Known rows, with every step that occurs
zate nefofi kiratal gidep: [  6 -16   2  21  -4   4   2  12   0  13  -8  -6   2 -18  -2   6   4   6
  -6   1  -6   1  32  -6  -2  19 -10  -3]
dezine gidep dovesu tano: [  6 -11 -12  -3  -6   7   4  -3   1   7 -10  -5   7  -8  -3   7   2  -6
  -4  -6   0  -1   2  15  -6  17  -6  -2]
nisun gidep dezine fevi tibevep: [ -2 -12  -4  -7  -7   9  11   5  -7  21 -19   2   7 -12   2   6   4  -4
  -7   5  -5   0   3  -9  -5  13   2  -1]
kiratal nefofi dovesu gidep dezine: [  4 -19  -1  -6  -5   9  11   8   0  17  -9  -3  -1 -22  -4   1  -7  -1
  -4 -19 -14   1  31 -10  -2  14  -1   0]
gidep dovesu tano kevet: [  4 -17 -12  -7  -8   1  -9  -8   4  -2 -10  -6   2  -8   0   5   2  -4
  -5  -5   4  -5   0  21 -10  24  -5  -2]
kiratal nefofi: [  5 -18  -1   9  -9  -2  -7  11   5  13  -9  -2  -2 -13 -12   0   3   9
  -6   0  -8  -2  11   0  -9  19  -4  -2]
zovub gidep kiratal: [ 10  -6  -4   5  -7 -12  -3   7   1  15   1  -3   3 -11  -4   7   8   1
  -4  11  -1  -1  12  10 -13  26  -4  -1]
fevi dezine gidep kiratal nefofi: [  7  -8  -3  18  -2  -3   5  12  12  17   4  -4   6 -15  -3   5   4   8
  -3  -1  -7   0  21   3  -7  13 -20  -2]
nisun gidep: [  4  -9  -6   2  -4  -1   7  14  -3  18 -10  -1   1 -11  -2   4   3   1
  -4  10  -6  -1   4   1 -12  19  -3  -1]
zate nefofi: [  3 -15  -2   7  -9  -1  -4  14   2   7 -14  -3   1  -9  -9   5   4   3
  -5   1  -6   0  23   4  -4  18  -6  -3]
dovesu gidep kiratal nefofi zate: [  3 -17   3  12   0  -4 -11   5   7  28   4  -5  -2 -17  -7   9   4  17
  -6   5  -8  -3  15  -2 -12  24 -14  -2]
dezine fevi: [  5 -11  -2   0  -8  -5  -3   4  -5   9 -13  -2   5  -6  -7   3   5   2
  -9   9  -6  -6   4  -1  -8  19   2  -3]
zovub gidep dezine fevi: [ 7 -9 -2 -8 -7 -4  9  3 -7 11 -8 -3  8 -7 -3  6  0 -7 -7  3 -7 -3 17 -1
 -5 19  7 -2]
dezine gidep kiratal nefofi dovesu tano kevet: [ 10 -14  -6   7  -5   6  -5 -14  12   6  -4  -9   5 -20  -6   7   2   1
  -8  -8   1  -5   6  12 -14  20 -16  -2]
kiratal gidep dezine: [  5 -14  -5   6  -3   2  10  10  -2  10  -8  -3   2 -13  -3   4  -1  -3
  -1  -1  -9   3  25  -3  -6  18   1  -1]
zate nefofi kiratal tano: [  2 -13  -2  11  -7   4  -8   7   4   8 -11  -8   5 -11   2   9   6  -1
 -11   3  -3   0  14   9   1  20  -6  -2]
kiratal gidep dezine fevi tibevep dazoz: [  5 -18  -1  -4  -9   6  -5   6 -10  12 -21   2   8 -16  -4   9   6  -5
  -7  -7  -7  -3  14 -10  -3  14   5  -2]
gidep dovesu tano kiratal nefofi: [  5 -23  -7   4 -10   5  -6  -4   9  22  -7  -4  -3 -11  -7   6   3   6
   0 -11   3  -1  -2   2  -3  19  -5   0]
tibevep dazoz: [  9 -13  -5  -4  -8  -8 -13  16  -5   5 -14   0   1 -12  -9   7   6  -1
  -6   0  -8  -4   4  10 -10  23   2  -2]
fevi tibevep: [  1 -14  -6   0 -11   0  -7  11  -4  15 -21   2   3 -10  -4   3   9   5
  -7   4  -1   1   5   8  -5  21  -2  -2]
nisun gidep dovesu tano kiratal nefofi: [  4 -21  -7   4  -7  10   4  -1   8  30  -5  -3  -4 -15  -2   7   2   4
   2  -8   3  -1  -6  -5  -7  16  -6   2]
kiratal gidep dezine fevi tibevep: [  0 -16  -2   2  -8   9   6   2  -7  16 -19   0   8 -13  -1   5   5  -1
  -7  -1  -4  -1  18 -11  -2  13   2  -3]
tano kiratal: [  6 -11  -7   5  -7  -9   0  11  -3  22 -10   0  -1  -6  -3   4   6   7
  -1   5  -1   0   2   4  -8  25  -3  -1]
nisun gidep dezine fevi: [  2  -9  -4  -4  -3   3  15   6  -5  15 -10  -2   5 -10  -1   5  -1  -7
  -6   8  -9  -2   6  -9  -9  14   4  -1]
zate nefofi kiratal tano dovesu gidep: [  4 -17  -3   4  -7   4   1   8  -4  24 -10  -8   4 -11   4   9   2   3
  -4 -10   0   1  28   2   3  19  -7  -1]
gidep dovesu tano: [  5 -16 -11  -4  -9   5  -4  -1   3   5 -11  -5   2  -8  -5   7   3  -5
  -4  -4   2  -1   0  13  -3  19   1  -1]
dovesu gidep: [  4 -12  -2  -1  -3  -6   0  14  -6  16 -14  -2   0  -8   0   3   4   3
  -5   0  -7  -2  19   1 -10  22  -4  -1]
zovub gidep dezine: [  7  -9  -6  -6  -6  -4   9  11  -5  12  -5  -2   4 -10  -3   5  -1  -7
  -4   0  -7   2  20   9  -6  22   4  -1]

Rows
[  6 -22  -3  14  -6  15   1  -1   4   9  -7  -8   3 -18  -1  10   3  -2
  -5  -9   1   1  24  -1   4  16  -9  -2] => zate nefofi kiratal gidep dovesu tano
[  6 -24  -5   7  -6  17  15   2   3  18 -15  -6   2 -16  -1  12  -2  -7
   2 -18   1   6  30  -8   9  14  -2   0] => zate nefofi dovesu tano kiratal gidep dezine
[ 11  -9 -10   0 -11  -9  -2   0   1  22   2  -5   7  -7  -3  10   5  -1
  -1   4   7   0   6  16  -7  23   1  -1] => zovub gidep kiratal tano dovesu
[  2  -6 -10   4  -3  -3  -7  -4   7   9  -3  -7   3 -11   9  10   7  -4
  -6  14   3  -5  -7  15 -21  23 -10   0] => nisun gidep kiratal tano kevet
[  5 -14  -2   5  -4   2  10   2  -5  10 -10  -4   6 -11  -4   4   0  -4
  -5   2  -9  -2  21 -11  -5  15   4  -2] => kiratal gidep dezine fevi
[  4 -16   4  15  -3   8  10   3  -2  11  -8  -7   6 -18  -1   7   1  -2
  -8  -1 -10   0  35 -16   2  14  -4  -3] => zate nefofi kiratal gidep dezine fevi
[ -1 -13  -4  -6 -10   4   1   3  -6  13 -21   2   8  -9  -3   4   6  -2
  -9   2  -5  -1   8  -2  -1  16   4  -2] => gidep dezine fevi tibevep
[  9 -18  -2   7  -9  -7  -3   6   3  31   0  -4  -3 -15 -10   3   2  14
   1  -7  -3   0  24  -7 -11  20  -9   0] => tano dovesu gidep kiratal nefofi
[  5  -6 -12  -3  -7   0   8   3  -2  10  -4  -2   6 -12  -4   1  -1  -2
  -3  -4  -6  -1   9  11  -9  17  -8  -3] => dezine gidep dovesu
[  0 -13  -3   8  -6   2 -13   0   4   0 -10 -10   4 -12   6   8   5  -1
 -12   2  -1  -4  14  17  -6  24 -12  -3] => zate nefofi kiratal tano kevet
[  6 -21  -5   3 -10   9   2   4   3  16 -18  -5   2 -11  -5  11   3  -1
  -2 -10   4   2  13   2   6  18  -3  -1] => zate nefofi dovesu tano kiratal
[  1 -16  -3   4  -8   6   8   0  -8  28 -17   2   6 -11   2   6   7   3
  -2  -3   0   1  12 -15  -1  16   0  -1] => tano kiratal gidep dezine fevi tibevep
[  4 -15 -12  -3  -5   7   8   0   1  26  -8  -2  -1  -9   4   9   4  -2
   2  -2   6   1 -10   3  -6  19  -3   2] => nisun gidep dovesu tano kiratal
[  6 -11 -13   1  -2   4  15   4   3  19  -4  -3   8  -4   8  10   3  -2
   3 -12   4   1   6  12   4  14 -13  -1] => fevi dezine gidep dovesu tano kiratal
[  6  -5  -6   5  -1  -3  13  18  -1  11  -7  -2   9  -6   2   5   2   1
  -3  -1  -7   0  20  10  -2  15 -12  -3] => fevi dezine gidep
[  7 -10  -9  -8 -10  -5   3   6  -4  13  -1  -1   3 -12  -4   2   0  -2
  -2  -2  -3  -1  12  11  -7  21   0  -2] => zovub gidep dovesu
[  3 -25  -6   6  -7   6  -9  -6   9  27   1  -5  -2 -13  -8  10   2  13
  -2  -7   2  -2  -8   7   0  22  -8  -2] => gidep dovesu tano kiratal nefofi zate
[  1 -17  -2  -8  -5  10  13  12  -3  11 -15  -3   2 -17  -1   5  -6  -7
  -3 -18 -11   4  44  -7   3  14  -3  -1] => zate nefofi dovesu gidep dezine
[ 10 -11  -6   1  -7 -11   2   8  -3  26  -3  -3   1 -10  -4   5   4   8
   2  -1   0   1  20   1 -11  23  -5   0] => tano dovesu gidep kiratal
[  4  -8  -6   6  -4   0  -6   5   0  10  -9  -7   6 -10   4   8   7  -1
 -11   8  -2  -1  -2  14  -4  24  -1  -1] => nefofi kiratal tano
[  4 -19   3  -8  -6   9  10   0  -2  17 -11  -3   3 -19  -5   1  -7  -1
  -8 -15 -14  -3  27 -19  -2  11   1  -1] => kiratal nefofi dovesu gidep dezine fevi
[  7 -12   0  10  -1   4  11   1  -6  13  -5  -6   7 -17   1   5   2  -2
  -9   4  -9  -1  19 -11  -3  18   1  -2] => nefofi kiratal gidep dezine fevi
